Each row was made from one small tree. Brackets hold a mark, then the marks that hang from it, in the order of their numbers. Every link used is in the known rows. Write each row's tree.
Known rows
{Z_417 Z_990}: [-0.17 -3.02 -3.20  1.30  0.07  0.14  1.59  2.07  1.85 -1.52 -0.45 -3.63
  0.31 -1.65 -0.43 -1.67 -1.89 -2.64  2.44]
{Z_288 {Z_990 Z_19 {Z_903 {Z_427 Z_430}}}}: [ 0.55 -2.32 -6.96  1.73 -2.30  0.17 -1.11  2.02  3.76 -2.49  2.92 -6.14
 -2.54  2.85 -2.35  1.27  2.01 -4.72  2.20]
{Z_427 Z_19 Z_430 Z_903}: [-1.60 -2.06 -4.39  2.90 -1.87 -0.27  0.47  2.48  2.58 -3.05  2.62 -7.17
 -0.70  4.90 -2.05  0.17 -3.19 -4.44  1.71]
{Z_417 {Z_990 Z_903}}: [ 0.00 -3.18 -4.17  2.41  0.82  1.14  1.83  1.96  2.46 -2.50  0.55 -4.74
 -1.13  0.21 -0.56 -0.28 -1.05 -3.99  2.65]
{Z_427 Z_430 Z_903}: [-0.96 -2.65 -4.28  3.09 -1.81 -1.14 -0.13  2.31  0.73 -2.27  1.50 -6.01
  0.59  1.87 -1.42 -0.27 -2.83 -3.85  1.78]
{Z_430 {Z_427 Z_903}}: [-1.25 -3.47 -2.60  1.15 -1.45 -0.69  0.81  1.96  0.88 -2.68  1.33 -6.14
 -0.77 -0.23 -0.91 -0.77 -1.79 -4.58  0.04]
{Z_288 {Z_990 Z_19 Z_417 {Z_903 Z_427}}}: [ 1.23 -1.91 -4.01  3.47 -1.36  2.43 -0.57  2.27  4.50 -4.01  2.39 -5.22
 -2.55  2.72 -0.89  1.72  2.96 -5.03  3.08]
{Z_417 {Z_990 Z_19 {Z_903 Z_427}}}: [ 1.69 -3.15 -5.63  0.90  0.32  1.60  2.13  1.55  3.62 -4.19  1.70 -6.48
 -4.74  3.38 -1.77 -0.01  2.55 -5.38  2.60]
{Z_990 Z_288 Z_417 {Z_903 Z_427}}: [ 2.45 -2.39 -1.78  5.73 -0.23  1.29 -0.15  2.32  2.44 -5.30  0.42 -4.90
 -1.21  2.68  0.50  2.03 -0.25 -3.64  3.67]
{Z_990 Z_19 Z_417 Z_903}: [ 0.68 -1.14 -2.84  3.53  0.15  1.33  1.37  2.41  3.00 -4.64  0.90 -4.89
 -1.12  3.37 -0.18  0.39  1.60 -3.75  3.20]
{Z_399 Z_288}: [ 0.21  1.44 -1.32  3.41 -1.35 -1.23  0.59  2.61  1.61 -1.72 -1.20 -4.85
  1.05  1.13 -0.14 -3.25 -2.71 -0.98  0.55]
{Z_990 {Z_19 Z_427} Z_288 Z_417 Z_903}: [ 3.09 -1.22 -3.31  4.37 -0.87  1.62  0.49  1.98  3.28 -4.71  0.29 -3.56
 -2.06  3.27  1.62  1.11  0.90 -3.40  4.91]
{Z_288 {Z_990 Z_19 Z_417 Z_903}}: [ 0.22 -1.08 -3.66  3.61 -0.77  2.00 -0.03  2.42  4.41 -2.86  1.41 -3.95
 -0.29  1.26 -0.40  1.05  2.11 -3.61  3.41]
{Z_990 {Z_19 {Z_427 Z_903}} Z_288 Z_417}: [ 2.64 -1.49 -2.86  4.37 -1.74  1.51  0.37  1.92  2.95 -4.38  0.55 -4.26
 -1.70  3.43  1.17  0.62  0.07 -3.91  4.55]
{Z_430 {Z_427 Z_19}}: [-1.63 -2.41 -2.27 -0.08 -1.42 -0.68  1.27  2.35  2.52 -2.81  1.24 -5.53
 -0.98  0.83 -0.91 -1.14 -2.32 -3.32  0.02]
{Z_19 {Z_427 Z_903}}: [ 0.18 -2.38 -3.12  2.46 -2.91  1.06  0.66  2.09  0.67 -1.89  1.60 -4.81
 -2.12  1.96  0.46 -1.64 -2.86 -5.31  2.25]
{Z_288 Z_990}: [-0.99 -1.45 -2.64  1.69 -2.43  0.07  0.10  2.61  2.14  0.70  0.26 -2.81
  1.47 -2.40 -0.54 -1.75 -1.71 -2.51  2.02]
{Z_903 {Z_427 Z_430}}: [ 0.17 -2.88 -4.23  1.85 -2.23 -1.49 -0.75  2.30  0.71 -2.79  1.19 -5.47
 -0.53  1.33 -1.41 -0.45 -2.14 -3.39  1.54]
{Z_427 Z_19 Z_430}: [-1.43 -1.52 -3.95  1.87 -1.71 -1.11  0.37  2.74  2.43 -2.36  1.39 -5.34
  0.40  2.90 -1.42 -0.65 -3.35 -2.65  1.84]
{Z_399 {Z_288 {Z_990 Z_19 Z_417 Z_903}}}: [ 1.08  1.80 -3.23  5.40 -0.58  1.37 -0.93  2.51  5.40 -3.47  0.48 -5.14
  0.01  2.73 -0.23  0.35  1.57 -2.09  2.04]
{Z_990 Z_288 Z_417}: [ 1.21 -1.35 -0.47  4.83 -0.34 -0.16  0.26  2.61  1.82 -3.11 -1.54 -2.58
  2.45 -0.65  1.08  0.07 -2.08 -1.01  3.85]
{Z_430 Z_427}: [-1.06 -2.93 -2.16  0.09 -1.31 -1.49  0.67  2.17  0.65 -1.97  0.09 -4.34
  0.30 -2.21 -0.37 -1.62 -1.91 -2.82  0.14]

Which tree is each row?
[-1.84 -2.86 -2.70  1.03 -1.47  0.17  1.43  2.16  2.71 -3.45  2.44 -7.27
 -2.12  2.73 -1.52 -0.30 -2.16 -5.12 -0.06]
{Z_430 {Z_427 Z_19 Z_903}}
[-0.42 -2.39 -4.26  1.66 -2.32 -0.68 -0.20  2.52  2.59 -3.55  2.35 -6.64
 -1.83  4.40 -1.99 -0.09 -2.60 -3.89  1.57]
{Z_903 {Z_427 Z_19 Z_430}}
[ 2.02 -0.83 -2.43  4.58  0.47  0.87  1.39  2.29  3.45 -4.49 -0.37 -4.11
 -0.34  2.95  0.27  1.07  1.70 -2.39  4.35]
{Z_990 Z_19 Z_288 Z_417 Z_903}
[ 0.52 -1.83 -7.49  1.66 -3.04  0.56 -1.45  1.92  3.55 -1.43  2.58 -4.30
 -2.02  1.77 -0.55  0.76  0.46 -4.27  3.14]
{Z_288 {Z_990 {Z_19 {Z_427 Z_430}} Z_903}}
[ 1.99 -2.08 -4.80  2.09  1.23  0.68  2.77  1.66  3.98 -2.99 -0.52 -4.52
 -1.64  1.57 -0.73  0.02  1.79 -2.72  4.09]
{Z_417 {Z_990 Z_19 Z_288 Z_903}}
[ 0.97 -4.06 -4.54  2.25  0.25  1.58  1.20  1.75  2.50 -3.68  1.48 -5.97
 -3.37  1.77 -1.04  0.33 -0.18 -5.30  2.31]
{Z_417 {Z_990 {Z_903 Z_427}}}
[ 0.01 -2.99 -5.15  2.86 -3.06 -0.30 -1.02  1.99  0.65 -2.37  2.12 -5.30
 -1.14  2.18 -0.04 -0.27 -3.56 -4.86  2.31]
{Z_19 {Z_427 Z_430 Z_903}}
[ 1.19 -1.51 -4.54  3.44 -2.11  2.80 -0.89  2.12  4.29 -3.12  2.07 -3.29
 -2.04  1.59  0.97  1.19  1.30 -4.60  3.93]
{Z_288 {Z_990 {Z_19 Z_427} Z_417 Z_903}}
[ 0.91 -1.89 -4.04  3.42 -2.92  2.62 -1.00  2.05  3.89 -2.71  2.32 -4.04
 -1.68  1.72  0.48  0.67  0.52 -5.07  3.64]
{Z_288 {Z_990 {Z_19 {Z_427 Z_903}} Z_417}}
[ 1.96 -2.14 -2.73  3.60 -1.08  0.34  1.04  2.16  1.81 -3.22  0.46 -5.32
 -2.20  2.61 -0.50  0.14 -0.39 -3.84  2.81]
{Z_990 Z_288 {Z_903 Z_427}}
[ 2.76 -2.24 -4.67  0.77 -0.84  0.46  1.61  1.45  3.35 -2.07 -0.90 -2.85
 -1.98 -0.02  0.68 -1.18 -0.01 -2.36  4.42]
{Z_417 {Z_990 {Z_19 Z_427} Z_288}}
[ 2.94 -2.80 -5.17  2.00  0.66  1.13  2.10  1.47  4.09 -4.07  0.47 -5.76
 -3.88  2.96 -1.27  0.68  2.57 -4.00  3.73]
{Z_417 {Z_990 Z_19 Z_288 {Z_903 Z_427}}}
[ 2.83 -0.97 -2.36  3.27 -1.62  0.64  0.29  2.11  2.78 -3.76 -0.69 -2.43
 -0.62  1.42  1.70 -0.21 -0.07 -2.09  4.67]
{Z_990 {Z_19 Z_427} Z_288 Z_417}
[ 3.04 -2.44 -5.75  1.89 -0.07  1.49  1.80  1.35  3.83 -3.05  0.07 -3.83
 -3.45  1.83  0.57  0.15  1.02 -3.63  4.67]
{Z_417 {Z_990 {Z_19 Z_427} Z_288 Z_903}}
[ 1.57 -0.54 -3.43  2.41 -0.39 -0.05  2.56  2.17  2.75 -2.47 -0.32 -4.59
 -1.33  2.87 -0.60 -0.84  1.59 -2.62  3.49]
{Z_990 Z_19 Z_288 Z_903}
[ 0.20 -2.82 -4.30  4.95 -0.72  1.22 -1.27  2.53  3.79 -6.67  3.34 -7.21
 -2.30  6.27 -1.10  3.16 -1.55 -4.99  2.60]
{Z_990 Z_417 {Z_903 {Z_427 Z_19 Z_430}}}
[ 1.47 -1.32 -2.76  2.24 -1.87  1.11  0.25  2.22  2.32 -3.75  0.58 -3.13
 -1.41  1.81  1.25 -0.91 -0.11 -3.44  3.61]
{Z_990 {Z_19 Z_427} Z_417}
[ 0.67 -2.37 -5.23  1.15  0.92  1.18  2.68  1.73  3.54 -2.98  0.70 -5.20
 -2.45  1.97 -1.12 -0.69  1.80 -4.09  2.99]
{Z_417 {Z_990 Z_19 Z_903}}
[-0.10 -0.86 -4.61  1.49 -1.59  1.13  1.19  2.27  3.71 -0.71  1.46 -4.40
 -1.34  1.24 -1.35 -0.70  2.03 -3.86  2.58]
{Z_288 {Z_990 Z_19 Z_903}}
[ 1.42 -1.50 -1.40  5.94  0.36  0.88  0.42  2.50  2.32 -4.07 -0.53 -3.65
  1.06  1.19  0.99  1.36 -1.07 -2.36  4.05]
{Z_990 Z_288 Z_417 Z_903}
[ 0.68  2.05 -4.08  3.29 -1.48  0.46  0.29  2.33  4.76 -1.44  0.56 -5.57
 -0.98  2.65 -1.16 -1.51  1.58 -2.29  1.17]
{Z_399 {Z_288 {Z_990 Z_19 Z_903}}}
[ 1.00  0.49 -3.38  4.44 -2.08  0.89 -1.27  2.34  3.75 -2.19  1.29 -6.31
 -1.84  2.41 -1.02 -0.56 -0.43 -3.53  0.52]
{Z_399 {Z_288 {Z_990 {Z_903 Z_427}}}}
[-0.50 -1.86 -4.00  2.47 -2.34  2.35  0.31  2.48  4.61 -2.25  3.35 -6.29
 -3.54  3.97 -1.79  0.69 -0.33 -5.56  1.79]
{Z_288 {Z_990 {Z_903 {Z_427 Z_19}}}}
[ 2.58 -2.81 -5.25  1.83 -0.96  1.28  1.76  1.27  3.47 -2.78  0.31 -4.54
 -3.02  1.98  0.12 -0.42  0.12 -4.14  4.30]
{Z_417 {Z_990 {Z_19 {Z_427 Z_903}} Z_288}}
[ 2.63 -1.64 -4.41  3.67 -1.70 -0.65 -1.52  2.06  2.75 -4.25 -0.18 -2.89
  0.47  1.56  1.23  1.20 -0.95 -1.59  4.71]
{Z_990 {Z_19 {Z_427 Z_430}} Z_288 Z_417}
[ 0.37  1.02 -3.48  4.23 -2.14  1.71 -0.59  2.55  5.55 -3.01  2.40 -7.50
 -3.12  5.49 -1.56 -0.03 -0.87 -3.98  0.51]
{Z_399 {Z_288 {Z_990 {Z_903 {Z_427 Z_19}}}}}
[ 0.35 -3.27 -5.05  5.19 -1.59  1.10 -3.30  2.39  3.36 -4.16  2.69 -5.24
 -0.10  1.23 -0.78  3.49 -0.64 -4.42  2.78]
{Z_288 {Z_990 Z_417 {Z_903 {Z_427 Z_430}}}}
[ 1.84 -1.90 -3.88  1.01  0.53 -0.35  2.56  1.79  3.47 -1.93 -1.55 -3.45
 -0.23 -0.32 -0.67 -1.30  0.90 -1.41  3.85]
{Z_417 {Z_990 Z_19 Z_288}}
[-0.44 -1.83 -2.66  4.96 -0.79  2.01 -0.93  2.65  3.33 -2.36  1.22 -3.42
  1.06 -0.48  0.33  1.42 -0.60 -3.54  3.10]
{Z_288 {Z_990 Z_417 Z_903}}
